Every row comes from one small tree of marks. The marks that hang from a mark follow it in brackets, in alphabetical order. Every link used is in the known rows. Which tree was each row made from?
Known rows:
zopos{sugu}: 1.42 -0.58 0.15 2.94 1.03 -1.99 0.87 -1.55 -0.30 -3.07 -0.04 -1.18 -0.04 -1.73 -0.05 0.14 -0.91 -0.83
lazol{gatasaf{zopos{batig{gito} sugu}}}: 0.53 -1.19 0.63 2.38 1.36 1.29 -0.80 -2.87 -0.06 -0.82 -0.24 -0.08 0.40 -0.33 2.06 -1.10 -0.98 0.93
lazol{gatasaf{batig{gito zopos} sugu}}: -0.64 -2.41 -2.61 1.61 0.46 -0.84 -1.32 -2.66 -0.13 5.06 -0.83 0.18 3.15 1.88 1.70 0.63 -1.11 -0.54
zopos{gatasaf{sugu}}: 0.60 -0.70 -0.49 2.55 -0.04 -1.06 0.98 -1.33 -0.07 -0.57 -0.85 -0.56 0.52 -1.87 -1.59 -1.37 0.30 0.92
lazol{gatasaf{batig{gito} zopos{sugu}}}: 2.05 -1.50 -0.85 1.91 1.40 0.35 0.42 -3.99 0.20 2.47 1.02 -1.76 1.07 1.15 2.04 0.01 -1.68 -0.25
lazol{gatasaf{batig zopos}}: 1.98 -1.55 -0.43 1.80 1.00 1.01 0.47 -4.32 0.09 3.62 0.50 -0.59 0.15 0.60 -1.91 -0.25 -1.78 0.54
sugu{batig{gatasaf{lazol} gito} zopos}: -0.06 5.65 -0.34 1.38 -2.28 1.57 -2.71 0.03 -0.71 0.93 0.82 1.68 -0.32 -3.65 2.44 -1.41 1.32 1.64
gatasaf{batig lazol sugu zopos}: 1.48 0.39 -2.98 1.00 -0.88 3.14 -0.61 -3.99 0.64 3.99 2.27 0.98 0.25 1.45 -0.45 -0.66 -0.91 -0.10
sugu{zopos{gatasaf}}: 0.86 1.61 0.98 3.52 -0.69 -0.20 0.31 -0.80 -1.05 -2.76 -0.57 -0.55 -0.50 -2.90 -0.57 -1.92 0.59 0.93
lazol{gatasaf{sugu{zopos{batig{gito}}}}}: -0.24 -0.23 0.38 1.75 0.64 3.59 -1.97 -2.14 -0.65 0.04 -0.98 1.35 0.71 0.18 0.56 -2.02 0.80 1.73
batig{gatasaf sugu}: -1.51 0.20 -0.38 2.43 -0.19 -4.36 -1.07 0.27 0.24 0.56 -1.50 -0.32 0.13 -3.67 0.05 0.43 -1.28 2.21
gatasaf{batig sugu}: 1.33 -0.67 -1.24 1.13 -0.14 0.55 0.75 -2.73 -0.20 1.62 0.20 -1.09 0.45 0.35 -1.10 0.62 -1.52 -0.22
lazol{gatasaf}: 1.48 -1.72 0.65 2.49 2.22 -1.87 -0.01 -2.45 -0.54 1.04 -1.10 0.70 0.75 -1.33 -3.04 -0.51 -0.08 -0.46
gatasaf{lazol sugu}: 0.99 0.08 -1.95 1.70 0.44 0.04 -1.00 -2.22 -0.05 1.34 0.80 2.36 0.78 -0.40 -1.56 -0.73 0.73 -0.86
zopos{batig gatasaf sugu}: 1.35 1.19 0.60 3.41 -0.08 -0.75 1.91 -0.26 -0.76 -5.17 -0.36 -2.06 -1.16 -4.21 0.93 -1.95 -0.73 0.78
zopos{gatasaf{batig{gito}} sugu}: 2.41 1.29 -0.32 2.17 -0.02 -2.53 2.12 -1.28 -0.85 -1.11 0.36 -3.17 1.10 -1.99 3.19 0.15 -1.23 -0.89
sugu{batig{gito}}: 0.28 1.28 1.20 2.09 -0.86 -0.60 -1.20 -1.46 -1.22 -0.65 -1.67 0.74 1.44 -1.66 0.85 1.74 -0.72 0.38
lazol{gatasaf{zopos}}: 0.81 -2.34 0.39 2.45 1.58 0.00 -0.69 -3.73 0.23 1.97 -0.53 0.90 0.37 -0.09 -2.56 -0.77 -0.54 0.89
gatasaf{lazol zopos{sugu{batig}}}: 1.30 1.84 -1.54 2.99 -1.44 2.98 -0.13 -2.07 0.16 -0.75 2.10 0.70 -0.79 -1.63 0.60 -1.25 -0.51 0.62

Write each row's tree:
0.25 -3.46 -0.91 2.09 1.41 1.71 -0.50 -3.91 0.90 2.84 -0.10 0.90 0.65 1.25 -2.75 -1.55 -0.18 1.63 | lazol{gatasaf{sugu zopos}}
-1.31 0.52 -3.00 2.56 -1.18 -2.38 -2.00 -0.62 -0.26 2.23 -0.23 2.31 3.02 -0.68 2.97 -1.09 1.05 -0.73 | batig{gito zopos{gatasaf{lazol sugu}}}
-1.45 3.39 -1.33 2.12 -1.10 -2.04 -3.46 0.47 -0.21 1.64 0.16 1.94 1.07 -2.75 3.20 -0.86 0.79 1.33 | batig{gatasaf{lazol} gito sugu{zopos}}
2.91 0.96 -0.72 2.74 -0.12 -1.74 3.15 -1.26 -0.61 -1.84 0.90 -3.67 -0.39 -2.81 0.80 -0.88 -1.42 -0.47 | zopos{gatasaf{batig} sugu}
-0.74 -1.34 -2.83 2.04 -1.22 -0.18 -0.52 -2.04 -0.10 2.13 -0.29 -0.54 1.41 0.75 0.70 0.95 -2.03 -0.32 | gatasaf{batig{zopos} sugu}
0.01 -1.92 -0.84 2.50 -0.26 4.21 -0.37 -3.42 0.66 2.78 -0.25 0.63 0.24 0.24 -2.79 -1.65 -0.29 2.97 | lazol{gatasaf{sugu{batig} zopos}}
-0.33 0.58 0.38 1.84 -0.54 -0.06 -0.47 -0.99 -0.65 -1.51 -1.71 0.13 0.99 -1.85 1.54 -1.01 -0.04 1.36 | zopos{batig{gito} gatasaf{sugu}}
0.36 2.07 -1.30 1.13 -0.16 -1.40 -1.67 -1.59 0.82 1.34 2.14 0.40 0.17 -1.80 3.61 -1.05 0.02 0.45 | batig{gatasaf{lazol zopos{sugu}} gito}
-2.18 -0.73 -2.06 3.00 -1.46 -4.06 -2.21 -0.69 -0.83 2.34 -1.85 0.24 3.43 0.26 4.35 3.15 -3.00 -0.29 | gatasaf{batig{gito sugu zopos}}
0.20 -0.16 -0.74 2.74 0.39 -0.27 -1.23 -1.84 -0.89 2.77 -0.90 -0.11 2.09 0.21 1.55 0.30 -0.95 0.73 | lazol{gatasaf{batig{gito sugu{zopos}}}}
1.19 1.46 -1.04 2.54 -0.39 2.53 -0.67 -2.31 0.00 -2.12 1.79 1.00 -1.27 -1.51 1.38 -1.73 -0.88 0.24 | gatasaf{lazol zopos{batig sugu}}
1.21 0.87 -1.94 2.20 -0.26 -0.55 0.46 -1.31 -0.06 1.07 0.77 1.23 0.74 -1.97 -1.32 -2.34 1.32 -0.19 | zopos{gatasaf{lazol sugu}}
0.87 0.03 0.15 1.15 -0.55 -0.11 -1.07 -3.72 -0.35 2.23 -0.07 -0.31 1.19 1.16 1.95 2.01 -2.27 -0.27 | gatasaf{batig{gito} zopos}
2.48 -1.70 -1.20 2.38 1.39 1.23 1.48 -3.82 0.38 1.85 1.47 -2.19 -0.30 0.31 -0.43 -0.91 -2.00 0.22 | lazol{gatasaf{batig zopos{sugu}}}
-0.32 1.40 -2.05 3.65 -1.05 -3.08 -1.06 -0.36 -0.69 0.53 0.06 1.85 1.40 -2.87 0.80 -1.41 0.38 -1.15 | batig{zopos{gatasaf{lazol}}}
0.79 4.61 0.48 2.48 -1.39 1.52 -1.72 -0.36 -1.56 -2.07 0.19 1.97 0.19 -3.05 2.61 -2.46 1.33 0.26 | sugu{zopos{batig{gito} gatasaf{lazol}}}
-0.93 1.07 -0.12 0.68 -0.52 0.50 -0.75 -0.63 0.39 -0.56 -0.74 -0.34 -1.33 -3.17 -0.59 -1.35 -0.63 2.81 | zopos{batig{gatasaf{sugu}}}
-2.37 0.91 -2.82 4.06 -1.37 -5.15 -2.52 0.70 -0.60 1.69 -1.29 2.40 3.70 -2.10 4.05 0.20 -0.21 -0.35 | batig{gito sugu zopos{gatasaf{lazol}}}
0.61 0.79 -0.74 1.10 -0.91 2.23 -1.06 -2.51 -0.75 1.13 0.11 -0.60 1.18 1.43 1.90 0.33 -0.62 0.15 | gatasaf{batig{gito} sugu{zopos}}
0.67 0.42 -1.01 3.36 -0.88 -3.12 1.52 -0.58 -0.54 0.52 -0.95 -1.81 0.75 -2.71 0.26 0.43 -2.02 0.90 | zopos{gatasaf{batig{sugu}}}
